Every row comes from one small tree of marks. The marks that hang from a mark follow it in brackets, in alphabetical order. Every link used is in the known rows. Which tree was each row made from?
Known rows
rolu{lavov{tomi{bilo{pokure} fafi}} zivab{nufinam}}: [-19.1   1.2   2.4  15.9 -10.1 -14.4  -6.8 -17.7  18.4  16.0  14.4  15.3
  -4.5  19.9  -0.6   5.3  42.6   4.4 -16.7 -10.2 -17.4   2.8  16.9]
tuve{bilo{pokure{lavov{tomi}} rolu{zivab{nufinam}}}}: [ 10.3 -13.4 -17.9  20.2  -3.1 -13.7 -17.3   5.9  17.5  19.0  -6.3  24.2
   2.2 -15.0  17.8  22.7  50.3  -8.9 -16.6 -19.5 -24.4   6.8  39.6]
tomi{bilo{pokure}}: [-12.1   3.6   2.1 -10.7   6.5   2.9   6.5  -5.0  -3.5   4.6  10.3  -8.1
   2.9   0.2   4.0  -4.0 -15.7   4.0  13.9   9.4  16.5  -1.5 -19.1]
gani{mabi}: [ 15.7  32.3  -7.4   7.9  30.9  -1.6  15.2   3.4  -1.2   5.3  17.2  -6.9
  29.2 -10.6 -24.2 -24.5 -60.8 -13.7  26.7   7.2  31.5  -3.5 -23.5]
fuda{tezi tomi}: [ 12.4  37.9  15.7  -5.3  40.5  26.9  -4.2  24.7 -17.0   0.6  -1.9 -16.9
   8.8  -6.7 -17.9 -19.6 -48.8 -20.1  16.8  25.9  19.7 -10.8 -17.7]
doleg{bilo{pokure{fafi lavov} rolu{zivab}}}: [  0.7 -44.2   0.9 -11.2 -32.4   0.4   6.7 -13.1   1.2 -26.1 -25.9  11.9
 -11.5 -21.4  34.9   8.6  28.2  27.3 -17.8  -5.7 -10.8  -0.2  21.3]
pokure{fafi lavov{tomi{bilo{rolu}}}}: [ -1.6 -30.7  -8.0 -23.7 -31.7 -14.4  12.6  -9.1 -13.9 -20.7  11.3 -13.2
 -10.3  -4.2   2.5   9.9  20.7  24.7 -16.4   5.7 -25.2  10.7 -17.3]
tomi{bilo{rolu{zivab}} fafi}: [  0.5 -16.1  20.1  -0.7  -9.5  -4.0  18.6 -14.1   7.4   9.0  -4.3   2.3
  -2.7  18.9  20.5 -16.3   2.6  10.8  10.6  -0.8  15.9   1.3 -10.3]
lavov{tomi{bilo}}: [ -5.2   8.9  -0.5   2.0  10.1  -3.4   2.6  -1.2  -6.3  14.9  32.2 -14.2
  17.6   3.3 -17.9  -1.2 -18.3  -0.4   5.2  10.8   8.2   6.5 -27.6]
tuve{bilo{pokure{fafi lavov} rolu{zivab}}}: [ -0.3 -26.5  -1.3  -2.0 -30.0 -10.3  -9.7   7.1   7.2 -13.1 -22.5  16.3
 -13.2 -21.9  18.1  20.4  30.6  19.4 -11.3  -6.4 -21.6   2.8  19.8]
bilo{pokure{lavov} rolu}: [  7.8 -16.7 -21.2 -12.3  -0.9   2.7   7.7   4.5  -8.9  -6.9  -7.9  -2.7
  -7.6 -21.2  21.5   9.8   3.3   2.5  -1.1   4.1  -2.1   0.0  -0.3]
bilo{rolu{zivab}}: [ 16.5  -1.0   1.0  22.8  17.1   4.0   5.3  16.0   4.1  17.3  -3.7  13.7
  11.4  -6.9   7.9  -9.7 -17.4  -8.8   6.3  -5.1  21.3  -0.7   9.8]
tomi{bilo{rolu}}: [  6.2  -8.6   4.3  -6.7   7.6   6.9   8.6   3.8  -6.6   2.8   7.3  -7.1
   2.7  -3.5  10.4 -10.0 -23.2   0.9  21.5   2.9  24.2   6.0 -19.2]
tuve{bilo{pokure rolu{lavov{tomi} zivab{nufinam}}}}: [  1.6   2.4 -17.0  36.3   5.0  -7.1 -45.9  22.4  26.1  20.2   3.4  28.9
   6.3 -12.2   4.2  30.4  30.9 -19.7  -7.1 -25.5 -17.1  11.5  48.4]
lavov{tomi{bilo fafi}}: [-10.8   3.8   5.8  -9.4  -2.3 -10.8  11.7 -18.5  -2.7  10.7  28.3 -14.7
  12.5  19.5 -15.2  -1.4 -12.1  10.6   5.5  13.6  -2.1   3.3 -39.3]
tezi{fuda{tomi}}: [  0.2  30.4  16.1  -3.5  34.8  38.6  -1.2  20.5 -22.0  -5.4  -4.6 -23.1
  -1.3  -6.1 -24.8 -14.5 -49.5 -12.2  21.8  16.6  22.5  -8.9 -21.2]
tezi{fuda{gani}}: [  7.8  31.2   3.4  -2.2  25.7  39.7   2.7  14.6 -27.0 -16.8 -22.8 -19.0
   1.6  -8.4 -36.7  -8.8 -60.9 -20.8  17.2   3.1  40.8 -21.5 -18.9]
lavov{tomi{bilo{pokure rolu} fafi}}: [-12.3 -13.4 -10.6 -31.4 -20.0 -17.6   4.0 -24.4   4.5  -1.1   6.5 -16.8
  -3.8  25.9  15.6  15.1  10.9   7.0   2.0   8.4 -20.5   6.4 -13.5]
fuda{gani}: [ 13.2  26.8  -3.2   5.2  28.0  16.4   5.3   9.3 -18.0  -1.9  -6.7  -3.2
  17.0 -11.7 -28.8 -10.7 -55.4 -19.3  13.3   3.4  34.4 -15.8 -21.2]
tuve{bilo{pokure rolu}}: [  2.7   1.3  -9.8  -3.3   8.4   2.8 -22.7  15.8   6.6   4.8  -5.5   4.2
   8.3 -17.2  11.4  21.9 -20.7  -8.8  25.4  -1.8   7.1   5.7   2.6]
fuda{tezi tomi{fafi}}: [  7.1  34.4  21.7 -17.2  27.4  19.3   6.9   6.3 -13.5  -3.7  -5.6 -17.5
   4.6   9.0 -14.8 -20.1 -43.7  -9.3  17.1  26.9  10.3 -13.3 -28.3]
tezi{fuda{gani{mabi} tomi{bilo fafi}}}: [ -2.5  44.2  27.5 -45.0   2.1  30.1  17.8 -20.5 -19.3 -37.5 -27.9 -50.4
  -9.3  27.0 -29.7 -41.4 -56.3 -17.2  32.0  12.5  28.7 -18.9 -40.5]
rolu{zivab}: [  8.8  13.6   7.9  32.1  27.3   5.7   8.1  12.6   1.4  24.1   7.8  14.5
  20.4  -8.7 -12.3 -15.4 -25.9  -4.4   4.3   2.5  27.0  -6.2  -2.5]

Which tree is each row?
[  1.3 -11.1  10.0  21.1  -3.5  12.0  -9.9  16.8   4.5   6.5   5.9   3.8
  -6.3  -7.1  13.2  -7.5   3.1   0.0   3.1  -9.3  22.4   9.8   6.8]
tomi{bilo{rolu{lavov zivab}}}
[ -7.1  -5.4 -17.5   7.2 -16.3 -13.5 -20.0   0.6  15.5   5.6   1.2   5.7
  -3.9  12.6   8.1  25.9  21.4  -2.4 -19.1  -2.2 -25.7   5.7  22.1]
bilo{pokure rolu{lavov{tomi{fafi}} zivab}}
[ -0.5 -24.2 -30.0 -24.9 -25.9 -20.3   2.9  -4.8  -8.6 -21.8  -2.2  -4.0
  -9.4 -10.0   4.1  27.1  20.1  16.7 -25.1   6.7 -42.3   4.1   4.6]
bilo{pokure{fafi lavov{tomi}} rolu}
[  8.7  15.1   4.5  55.0  34.4   9.9  -6.3  20.8   7.6  23.3  12.1  34.6
  12.2 -19.3 -14.3 -12.0  -5.2  -9.6   0.1 -16.7  24.6  -2.0  20.8]
rolu{lavov zivab{nufinam}}
[-16.6   4.7   3.3   1.1  -9.6  -2.6  -8.9  -6.9  -2.3   3.6  34.7 -15.1
   4.6   8.7 -20.1   8.2  -5.7  11.2  -0.9  10.2  -4.0  10.4 -32.5]
rolu{lavov{tomi{bilo fafi}}}
[  4.4 -11.6   7.4  11.4  -1.9 -19.6  15.1 -21.5  16.5  22.0   5.1  15.0
   5.2  26.9  13.0 -10.3  29.0   1.2  -2.3 -13.8  -5.7   2.8  10.8]
lavov{tomi{bilo{rolu{zivab{nufinam}}} fafi}}
[ -4.8 -12.0  -7.4   7.7 -15.9  -5.9 -15.6  13.9   6.7 -15.1 -12.6  18.7
 -14.0  -9.8   8.3  17.0   8.9   9.5 -14.0  -8.7 -12.3   0.8  30.0]
bilo{pokure{fafi} rolu{lavov zivab}}
[ -2.9   5.8  21.7 -24.8  11.1  36.8   1.1  12.5 -19.4 -15.7 -14.1 -33.9
 -18.2   5.1   3.5 -16.9 -27.0  -7.4  27.5   9.5  19.8   1.1 -19.2]
tezi{fuda{tomi{bilo{rolu}}}}
[  6.4  17.5  -8.1  53.0  27.4  -2.4 -15.3  18.4  10.2  29.0  25.6  27.9
  18.7 -10.6 -24.8   1.8   6.7 -13.4 -14.7 -14.5   2.5   2.2  25.1]
rolu{lavov{tomi} zivab{nufinam}}
[-18.4  -4.1  -0.5  17.3 -15.6 -18.9 -10.8  -6.1  13.1  -0.1  13.4  21.6
  -8.4   7.1 -10.2  10.3  41.8  12.6 -25.7 -13.8 -25.5   3.3  28.7]
rolu{lavov{tomi{bilo{pokure{fafi}}}} zivab{nufinam}}
[ -1.1 -37.7   3.2  -7.1 -25.0 -15.5  24.1 -17.1   5.7 -13.3 -20.5  24.0
 -24.7  -2.2  31.8  -7.7  56.6  23.3 -18.3 -16.6 -16.1  -2.8  27.2]
tomi{bilo{pokure{fafi lavov} rolu{zivab{nufinam}}}}
[ -9.5 -15.4  -2.1 -14.4 -22.6 -12.5  15.4 -11.6 -16.2 -14.0  23.9 -14.1
  -3.3  -6.1 -17.1   4.4  13.6  29.1 -18.5  12.6 -19.8   4.6 -30.4]
pokure{fafi lavov{tomi{bilo}}}
[ -1.0  48.8  16.8 -60.0  -3.3  12.3  10.9 -23.9  -9.5 -36.9 -33.9 -43.5
  -8.0  31.5 -10.5 -36.1 -40.9 -25.1  19.9  21.7  10.1 -23.4 -24.5]
fuda{gani{mabi} tezi tomi{bilo{pokure} fafi}}
[ -5.4 -13.7  -0.7  -2.7 -11.9 -24.2  12.0 -27.1  21.2  16.3  -5.1  15.6
  -3.3  32.1  24.5   0.6  43.7   1.2  -7.7 -13.5 -19.6   0.8  23.5]
lavov{tomi{bilo{pokure rolu{zivab{nufinam}}} fafi}}
[ -5.0   4.3 -25.4   6.8  -5.1   0.5 -53.0  26.4   9.4   1.7  13.3  -2.8
   5.9 -19.0  -4.1  45.7  -1.8 -13.7   3.6  -3.8 -18.2  17.4  12.5]
tuve{bilo{pokure rolu{lavov{tomi}}}}
[-12.0 -16.3  -2.3 -14.8 -24.6 -19.9   4.8 -23.1  15.3   9.1  -1.6  -4.5
  -4.8  32.1  22.8   7.7  29.6   6.8 -10.6   1.6 -20.4   3.8   7.1]
lavov{tomi{bilo{pokure rolu{zivab}} fafi}}
[ -3.3   0.4 -26.2  -4.2   2.8  -6.1   2.2  -0.6  -8.4   5.3  16.6  -8.5
   6.2 -14.5  -7.8  17.6   8.1   2.0 -19.6  14.0 -18.3   1.0  -8.9]
bilo{pokure{lavov{tomi}}}
[  8.5   8.1  23.2  -7.7   6.8  20.6   3.1   5.7  -9.2  -7.9 -30.7 -13.8
  -7.5  10.5   7.8 -29.0 -12.9 -22.7   6.4  -1.3  22.5  -8.9   2.1]
fuda{gani tomi{bilo{rolu{zivab}}}}
[  5.9 -25.3  -2.0   9.7 -15.0 -13.2  -3.4   2.0  12.9  -7.4 -23.8  36.2
 -11.0 -20.1  19.8  13.2  43.3  13.7 -10.1 -21.7 -19.1  -0.6  35.9]
tuve{bilo{pokure{fafi lavov} rolu{zivab{nufinam}}}}
[  5.2 -33.1   0.8   6.1 -22.7 -21.1  19.1 -13.6   1.9  -3.0   1.4  17.2
  -9.7   2.0  10.0  -4.9  54.4  19.1 -26.7 -16.1 -24.8   4.8  19.6]
pokure{fafi lavov{tomi{bilo{rolu{zivab{nufinam}}}}}}
